Each row comes from the steps of one path. Every step used is in the known rows, and no mark comes twice. Write the path behind each row, first mark first.
Known rows:
K > P > R > B: [  2  14   4  -2  11  -9  27   3   3   4  12  -6   7  -9  -6  16  -1  -1
   5  18   4 -11   3  -3  13   5  -5 -12  -5  -4  -4   2  -2]
B > F: [  3  -1   7   1  10  -5 -10  -5  -4  -6  15   3  -2   1  -6  -7  -9  -5
   2   9  -9  -6  -6  -2  -5   5  -2  -1  -2  -5  13  -6   3]
X > B: [ -2   4   3   6  11  -4   0  -2  -1   4 -11 -20   3  -9   4  -8  -2  -3
   7  17  -1  -5  -8  -3   2  11 -14  -4   1  -1  14   5  -2]
B > N: [ -2  12   9  -1   7  -6   6  -7  -7 -15  -8   4   9  -4  -2  -4  -9  -8
   5   6  -4   1 -28  -7   2   9  -3  -3   7  -2  11   1  -1]
Q > K > N > B > X > A: [ -8   6   7  -9  12 -15   2   1  -2  21  24   8   4   6  -7  -5 -10   1
   8   6  -4   4  -4  -2   6  13  -8   2   3  -1  22  -5   2]
Q > N: [ -3  11   6   4   4  -7   4   0  -3   9  -7  -2   5  -7  -2  -3  -8  -5
   9   5   8  -6 -21  -9  -9  10  -1  -5   0  -2   6   3  -6]
N > B: [-17  13  10   0  10  -5   2  -4   0   7  -4  -3   4  12  -7 -12  -8  -3
   3   9  -1 -11  -3  -1   2   9 -10  -5  -2   2   5   7   2]
B > A: [  3   8   7  -3   6  -3   3  -6  -5  -7   8   5   4   2  -9  -6  -7   0
   7   6  -6 -16  -6  -7   1   8  -2  -1  23  -7  16   1   5]
Q > A: [ -2   9   5   1   7  -9   0  -4  -1  13 -15  -2  -4  -1  -1  -5  -5   4
  11   5  -2  -7   1  -6   8  11  -1   2  21  -8  12   6   5]
Q > B: [ -3  10   7   5   5   0  -7  -6  -3  16  -4   0   6  13 -15  -2  -3  -3
  10  10  -8  -8  -2  -8  -2   8  -7  -6  -3   2   7   2  -1]
R > B > X: [  7   5  12 -19  14  -8  17  -1   1  20  -5  -1  -5  -3  -7  11  -7  -7
  11  11   0  -2 -16  -2   2   5  -1  -7   2   3  19  -7   4]
X > N > B > A > U: [ -5  13  -1  -5   4 -12   6  -1   3  -5  -1  13   8   2  -6 -14  -6  -1
   7  10  -4 -10 -21  -5   2   8 -10  -2  13   1  39   4   2]
U > N: [ -9   9   0   2   2 -10   7 -11  -2   3 -31  -4  -4  -9  -7  -1  -4  -6
   6  -1   1  -6   2  -7  -1  10  -6  -1   4   1   7  -4   1]
K > N > B: [-19  19   5   0   9 -10   6  -6   2  11  -3  -4   7  13  -4  -7  -8  -2
   4  12   0  -6  16  -5  -4  13 -10  -5  -2   5   4   5   2]
N > B > X > A: [ -6   2   9 -10  14 -13   1  -6  -2  16  22   8   3   6 -11  -7 -10  -2
   6   4  -8  -1 -14   0   5  10  -8   3   3  -4  21  -5   2]
K > P: [ 0 13  3 12  0 -8  8 -8  1 12 -1 -4 11  0 -4  3 -2  4  5  5 -1 -9 22 -7
 13 10 -3 -6 -3 -4 -9  3 -4]
P > R > B > A: [  6  12   6  -9  13  -5  19   0  -2  -9  18   3   3  -4 -10   6  -5  -2
   7  15  -2 -17 -11  -5   6   6  -3  -6  20  -8  14   0   4]
R > B > A: [  6  13   4  -9  12  -5  17  -2  -4  -9   6   5  -2  -2  -8   7  -2  -4
   9  14  -3 -15  -9  -6   4   6  -1  -3  20  -4  19  -1   7]
U > N > B > K > P: [-11  16   4  10   2 -13  12  -8  -4   8  -6  -1  10   7  -9  -4  -5   1
   7   5   0  -2  19  -7  14  12  -7  -5   2   0  -6  20  -3]
P > R: [ -4   2  10   3   5  -4   6   0   2   2  20  -5  13  -7 -10  -6 -10   3
   1   7   0 -13  -6  -4   4   6  -8 -12   0  -9  -2   4  -5]
X > A > K: [ -7   7  -3  -3   1 -12   1 -28  -2   2  15  10   6  -6  -8  -1  -5   5
   3   2  -6  -3 -12  -1   0   7 -10  -4   0  -1  14  -1   4]
B > C: [  5  34   9  -1   3  -2   0  -8  -4  11  -2  -1   6  -4  -6  -8 -11  -1
   9   5  -7  -1  -7  -8   1  12  -6  -8   5  -7  13  -2   0]
J > K > N: [ -6  17  -3  12  -2 -12   9 -16   2   4   5   2   8  -2   3   9  -5   0
   0   9   1  -7  25 -11  -9  13  -4  -6   1   4   9  10   3]
H > C: [  1  10   0  -6  -6  -9  -1  -2   1   7  -7  -4  -2  -4  -4  -3  -6   2
   9  -1  -2  -4  -9 -10  15  15  -6 -12   1  -7   4   1  25]
A > U: [  0   8  -2  -1  -1  -9   4   1   6   2  -4   5   4  -6  -5  -7  -4   2
   7   6  -2  -7 -10  -4  -2   4  -9  -6  -3   3  34   1   1]
U > N > B > P > R: [ -8  15  16   1  12  -6  14  -8  -3   0  15  -7   9  -2 -11 -10 -10  -3
  -3   7   2 -10 -16  -7   4  15  -9  -9  -3  -8  -2   5  -3]
Q > K > P > R: [ -4   9   8  11   0  -8   8   9   3  13  25  -6  18  -5  -7  -2  -8   8
   4   6   7 -11  12  -7  17   9  -7 -14  -3 -10 -13   4  -9]
U > N > B > X: [-10   6  14 -13  12 -11   7  -8  -1  26 -16  -3  -2   8 -10  -8 -12  -8
   8   4   0  -2 -12  -4   0  10  -6  -3   4   3  13  -7   2]
U > N > B: [-21  16   5   0   9 -10   7  -8  -1   7 -23  -5   0   8  -9 -10  -6  -7
   3   5   2  -9   0  -3   1  12 -11  -2   1   3   4   2   2]
P > R > B: [  1  11   5  -6  13  -7  24   5   3  -1  10  -5   3 -11  -6  14  -2  -3
   4  18   4 -11  -9  -1   7   3  -6 -13  -3  -3   5   2   0]
J > K > P > R > B: [  2  16   2   4   8 -10  28  -1   3   2  16  -4   7  -9  -5  18  -1  -2
   2  18   5 -13   3  -4  14   6  -5 -13  -5  -3  -2   7  -2]

Which path is each row?
[ -8   3   7 -10  13 -15   3  -8  -2  17  13   7   0   4 -11  -7  -9  -4
   7   2  -7   1 -12  -1   5  12  -8   5   5  -3  21  -7   2]
U > N > B > X > A
[-21  20   3  -2   6 -12   7 -17   2  11  -2  -2   9  11  -4  -6  -8  -1
   3  11   1  -4  13  -5  -5  13 -12  -7  -3   6   4   4   3]
A > K > N > B
[ -1   6   6  -6  10  -7  19   3  -6  -9  11   4   3  -5 -10   5  -6  -2
   8  14   0  -2 -13  -3   4   4  -7 -11   5   0  12  27   1]
P > R > B > K
[ -1   7   5  -2  10 -16  19  -7  -1  11  -8   9  12  -9   3  10  -8  -6
   4  14  -3  -2 -29  -5  10  12  -5  -5   4   0  11   5  -1]
J > K > P > R > B > X > N
[ -4  11  -6  -1   3 -14   9  -7   1  -2 -27  -2  -3 -12  -6  -7  -2  -6
  10   4   1  -5  -7  -8   0  11 -10   1  13   0  31  -5   1]
X > B > A > U > N
[-10  15   4  10   3 -13  10  -7  -4   6  -2   4  15   7  -5  -4  -6   2
   6   9  -2  -2   9  -7  15  13  -8  -5   2   0  -4  24  -3]
X > N > B > K > P
[ -7  15  11   0  11 -10  15  -6  -1  -1  24  -1  10  -3 -11 -12  -9  -2
  -2   7   0  -7 -19  -5   6  15 -10  -7  -3  -9   9   4  -3]
X > A > U > N > B > P > R
[ -4  13   0  -5   4 -10   5   0   3  -3   5   9   5   4  -9 -14  -6   0
   7   9  -3 -12 -13  -5   1   7  -9  -3  11   0  38   2   3]
N > B > A > U
[ -4   9   5   8  -1 -10  11 -13   3   9  24  -5  20  -7  -9  -2  -8   7
   1   6   1 -10   8  -6  12   8  -8 -14  -4 -10 -14   4  -8]
A > K > P > R
[ -5  16  -2  -4   0 -13   8 -24   0   4   4   4   9  -2  -3   4  -7   4
   7   8  -3  -3  19 -10 -11  13  -5  -6  10   2  11  -2   4]
B > A > K > N
[-14   8   9  -1   8  -6   4  -3  -8  -3   1   5   4  11 -11 -13 -10  -2
   7   8  -3  -2  -9  -3   1   8 -11  -6   6   3  13  30   3]
N > B > K
[ -9  19   5   1   8  -8   7 -12  -3  -3  12   6   7  12  -6  -7  -8  -3
   3  11  -3 -15   7  -9  -2  13  -5  -2  21  -2  15   7   6]
J > K > N > B > A
[  0  18   5  -6  11 -14  24 -10  -4 -15  13   5  13  -9  -4  10  -6  -7
   4  14  -1   3 -28  -5  13   8  -5  -7   3  -4   6  -1  -2]
X > A > K > P > R > B > N
[ -6   7  -5  -6   3 -19   9  -8   2   8 -18   5  -3 -11 -10  -4  -4  -4
   9  -2  -1   0  -8  -6   1  10  -8   3   4   1  32 -10   1]
B > X > A > U > N
[ -9  26  12  -3  12 -11  13 -22  -7   2  10   2   4   9  -4  -5  -7  -3
  -2   8  -3  -1  -8  -7  -3  22  -7  -2  -6   1  11   5   5]
X > A > K > N > B > P
[-4 16  2 13 -3 -9  6  8  0 18  2 -2 10  0 -1  4 -3  8  7  4  8 -7 24 -9
 18 12 -4 -8 -4 -2 -7  3 -6]
Q > K > P
[-9 28 14  0 12 -7 13 -6 -7  6  2 -1  2 10 -1 -5 -8 -3 -1  8  3 -3 -4 -9
 -2 22 -5 -4 -6  3  9  7  2]
Q > K > N > B > P
[  0  19   6   2  10 -11  25  -6  -4 -16   8   3  13  -8  -1  12  -6 -10
   2  15   2  -2 -24  -7  13   8  -3  -9   3  -3   4   5  -2]
J > K > P > R > B > N
[ -9  10   5   7   2 -13  15  -2   2   5  17  -2  18  -4 -12  -8  -8   3
   4   7   2  -7   7  -7  14   9 -11 -11   0  -7  -3  14  -8]
A > U > N > B > K > P > R
[ -3  10   6  18  -1  -8  12  -8   3   6  28  -3  19  -5  -7   1  -7   4
  -3   7   2 -15  12  -8  14   8  -6 -13  -2 -10 -12  10  -7]
J > K > P > R
[  6   7  12 -16  11 -12  22  -8   2  24   9  -2   4  -6  -9  11  -8  -3
   9  12   1  -2 -12  -3   7   6  -3 -12  -1  -1   8  -7   0]
A > K > P > R > B > X
[ -2  17   0  23  -5 -10  10 -17   1   8   6   1  12   0  -1   8  -1   2
  -1   6   1 -14  23  -9  13  10  -3  -6  -3  -2  -7  12  -2]
J > K > P
[  1  10  17   2   9  -3  12  -6  -3  -2  24  -5  10  -7  -9  -6 -10   0
  -2   7  -1 -11 -17  -7   2  13  -6 -11  -3 -10  -1   5  -4]
B > P > R
[ -8  27  15  -1  13  -7  14 -14  -6   2   1  -2   2  10  -3  -6  -7  -5
  -2   9  -1  -4  -5  -9  -4  22  -5  -3  -6   2   8   6   3]
K > N > B > P
[ -7   9  -9  -1   1 -18   9  -8   2   1 -18   4  -2 -12  -9  -4  -2  -3
   8  -1  -1  -2  -4  -5   1  10  -9   3   3   0  29  -7   1]
X > A > U > N
[ -2  10   7   2  13  -7   5  -6  -7 -14 -11 -10   9  -8   5  -7  -7 -11
   6  16  -3   4 -32  -6   4  12  -9  -3   8  -1  15   3  -3]
X > B > N
